Each row comes from the steps of one walk. Every step used is in the known rows, and no mark comes twice. Write the walk behind each row, first mark first.
Known rows:
paku-zofib: [ 3.02  0.94  1.66  1.92 -2.42  2.00  0.05  1.24 -2.22  1.82 -0.45 -1.42
  0.21 -3.17 -1.13 -3.71  0.42 -4.35 -1.75  0.71]
paku-zofib-gazo: [ 0.48 -0.23  0.61  1.09 -2.14  2.55 -0.05 -0.08 -5.44  2.17 -2.76 -2.06
 -3.02 -2.04 -1.91 -4.79  2.38 -3.86 -2.10  0.70]
tata-gazo-zofib-paku-suke: [-8.75  2.36  0.55 -0.07 -0.24  1.84  2.64  0.32 -1.38 -0.89 -3.10 -0.54
 -3.20  3.86 -0.58 -4.21 -6.64  2.08 -5.30 -0.21]
tata-gazo-nomes: [-5.51  1.02  0.60  0.96 -0.73 -1.30  0.49 -0.08 -0.77  4.30 -5.30 -0.63
  1.32  1.33  1.44 -2.14 -3.73  0.49 -8.52  1.48]
paku-tata-gazo: [-1.80  4.71  0.88 -1.25  1.86  0.80 -0.74  0.40  1.16 -0.96 -5.89 -0.92
 -0.10  0.58  0.16 -0.71  2.36  3.38 -1.21  0.40]
zofib-gazo-suke-paku: [-2.47 -1.69  0.61  0.89 -0.94  0.06 -0.65  1.28 -3.46 -3.89 -4.90 -0.16
  0.99  3.63  0.30 -1.39  1.94 -1.29 -4.10  0.69]
nomes-gazo-zofib-paku-tata: [ 2.30  1.33  0.31  0.51  0.02  2.43 -1.80 -1.43 -2.45 -4.19 -3.78 -2.55
 -2.56  1.74 -3.69  1.78 -1.63 -1.81  5.18 -0.44]
suke-paku-zofib: [ 4.79  1.74  2.22  2.59 -2.12  1.11 -0.73  2.63 -2.88 -1.51 -1.23  1.26
 -3.17  0.27  0.49 -1.15  2.58 -3.13  0.32  0.15]
suke-paku-zofib-gazo: [ 2.54  0.64  1.16  1.86 -1.97  1.88 -0.88  1.25 -6.06 -1.12 -3.60  0.68
 -6.12  1.01 -0.57 -2.07  4.48 -2.77  0.44  0.17]
zofib-paku-suke: [-7.30  3.69  1.66  4.36  0.69  1.77  1.99  0.65  0.90 -1.20 -1.78  2.59
  3.10  4.25 -1.52 -0.71 -3.97  0.03 -7.02  0.35]
gazo-zofib-paku: [-3.08  2.36  1.03  2.91 -0.93  2.21 -0.96  1.07 -1.65  0.15 -1.43 -0.68
  2.61  0.87 -1.49 -1.66 -4.67 -3.61  0.53  1.91]
zofib-paku-suke-gazo-nomes: [-7.54  0.98  0.85  6.14  0.12  0.02  2.60 -2.70 -3.54  2.54 -3.75  1.15
  3.39  6.51 -0.20  0.96 -3.83 -4.68 -9.03 -0.47]
tata-gazo: [-2.41  3.60  1.05  0.19  0.21 -1.10  0.71  1.15  0.05  1.39 -4.28  0.03
 -0.82  0.25  0.43 -3.31 -0.09  2.10 -3.49  1.66]
zofib-paku-tata-gazo: [-5.75  6.65  0.93  1.10  2.89  1.79 -0.48 -0.34  1.06 -2.02 -5.88  1.38
 -0.62  4.07 -0.64  0.89  3.60  5.18 -0.94  0.68]
gazo-tata: [ 1.70  0.29  2.41  4.00 -0.13  0.52 -0.51 -0.39  4.39  1.95 -3.18  1.33
  6.38 -2.64 -0.12 -0.88 -2.11 -0.95 -1.25  1.70]
gazo-nomes: [-2.84 -0.06  1.13  3.18 -1.42 -0.29 -0.72  0.32 -0.08  3.75 -3.00 -0.50
  6.67  0.29  0.09 -0.35 -5.85 -4.32 -7.28  1.83]
zofib-paku: [-4.38  4.51  1.55  5.22  0.59  1.15 -0.31  0.78  0.31  0.33 -2.27  2.44
  4.21  2.51 -1.27  0.24  0.45 -1.05 -2.21  2.21]
suke-paku-tata-gazo: [-0.20  5.34  1.45 -0.88  2.13 -0.06 -1.42  1.89  0.43 -4.41 -6.54  1.77
 -3.65  3.79  1.58  1.87  5.57  4.72  1.09 -0.13]
zofib-paku-suke-gazo: [-4.21  3.77  1.37  5.60  1.00  0.20  2.83 -1.23 -2.52 -0.89 -2.94  1.65
  1.22  5.39 -1.27 -0.31  0.66 -2.74 -4.25 -0.20]

Which walk is each row?
[-0.11  3.21  0.41  2.29  1.21  2.41 -1.44 -1.92 -3.93 -1.77 -3.97 -2.38
  1.77  2.47 -1.52  1.51  2.24 -5.14  5.36 -0.05] => suke-gazo-zofib-paku-tata
[ 3.06 -1.98  1.73  1.16 -2.88  1.26  0.05  2.17 -3.13 -3.65 -0.96 -0.53
 -0.11  0.75  1.13 -2.93  1.76 -3.01 -3.59 -0.52] => gazo-suke-paku-zofib
[ 2.35 -2.33  1.53  2.63 -2.00  3.06 -0.07 -2.15 -1.39  3.05 -3.87 -0.83
 -0.90 -3.73 -1.14 -4.01  1.30 -2.62 -1.03  0.44] => paku-zofib-gazo-tata
[ 0.52 -1.22  1.23 -1.15 -2.12  0.19  1.46  1.77 -3.51 -3.27 -2.90 -0.85
 -5.49  2.11  2.27 -4.75  3.06  1.97 -4.80 -0.82] => tata-gazo-suke-paku-zofib
[ 2.07  0.07  0.44  2.08 -1.82  0.68 -0.56 -0.83 -3.21 -1.79 -2.33 -1.69
 -3.18  1.39 -3.14 -0.77 -3.89 -2.87  2.98  0.76] => nomes-gazo-zofib-paku
[-6.71  1.41  1.17  2.23 -0.90  3.03  1.36  0.94 -0.90 -0.84 -1.05 -0.64
  1.85  2.60 -1.62 -2.44 -7.46 -2.79 -4.44  0.02] => gazo-zofib-paku-suke
[-4.23 -0.29  0.67 -1.34 -0.63 -0.94  1.48  0.57 -0.54 -0.66 -3.86 -2.10
  2.40  0.94  1.11 -5.07 -0.19  2.29 -7.99  0.99] => tata-gazo-suke
[ 3.26 -3.49  0.70  0.09 -2.06 -1.24  0.67 -0.61 -1.59 -3.02 -2.69 -2.89
  1.08  0.29 -1.96 -2.27 -1.97 -1.98 -4.63  0.25] => nomes-gazo-suke
[-1.66  1.34  0.45 -1.99 -1.42  0.02  0.08  1.26 -1.77  1.33 -3.59 -3.19
 -1.80 -1.42  0.31 -5.00 -4.16 -0.44 -1.12  1.30] => tata-gazo-zofib
[-1.35 -0.69  0.70  1.43 -1.74  1.49  1.67 -0.95 -2.76 -3.42 -1.77 -1.51
 -4.29  3.22 -3.38 -1.49 -7.24 -1.86 -2.07 -1.10] => nomes-gazo-zofib-paku-suke
[ 3.51  0.12  0.67  1.28 -1.59 -0.52 -0.53 -0.19 -4.84  1.38 -2.44 -3.97
  1.31 -1.45 -0.78 -2.76 -1.85 -7.90  2.61  1.03] => suke-gazo-zofib
[-4.49 -2.27  0.23  0.29 -1.12  0.88  0.17 -0.12 -2.61 -0.76 -4.15 -2.77
  4.66  0.39 -1.05 -3.86 -0.50 -2.69 -6.98  1.41] => zofib-gazo-suke
[-0.68 -2.16  0.68  2.36 -2.78  1.61 -1.08  0.08 -6.73  2.05 -4.37 -0.01
 -4.17  2.14  0.61 -0.88  0.25 -4.56 -4.83 -0.08] => suke-paku-zofib-gazo-nomes
[-2.99  1.38  2.28  6.99  1.23  0.98  2.86 -3.51  1.52  0.04 -4.05  2.90
  2.80  3.96 -0.37  0.68 -1.06 -1.24 -3.23 -0.61] => zofib-paku-suke-gazo-tata
[-2.50  0.48  1.26 -0.66 -0.27 -1.77  0.77  1.94 -0.76 -4.04 -4.49  0.43
 -1.11  4.05  2.27 -2.46  2.27  3.58 -5.35  0.43] => tata-gazo-suke-paku
[-3.74  0.89  0.50 -3.15  0.99  0.76  0.25 -0.02  0.98 -3.29 -5.40 -3.05
  2.78  1.08  0.81 -2.68  1.95  3.39 -5.64 -0.29] => paku-tata-gazo-suke
[-0.74  2.15  0.66  4.08 -0.52  0.57 -0.19 -1.14 -4.96  0.90 -2.62 -1.47
  1.01  2.20 -1.42 -1.14 -0.26 -6.23  3.30  1.24] => suke-gazo-zofib-paku
[ 2.28  4.68  1.86  1.49  1.45  0.96 -2.78  2.44  0.61 -4.71 -4.30  1.66
  1.58  2.37  0.33  3.68  3.50 -0.34  2.59  0.23] => suke-paku-tata
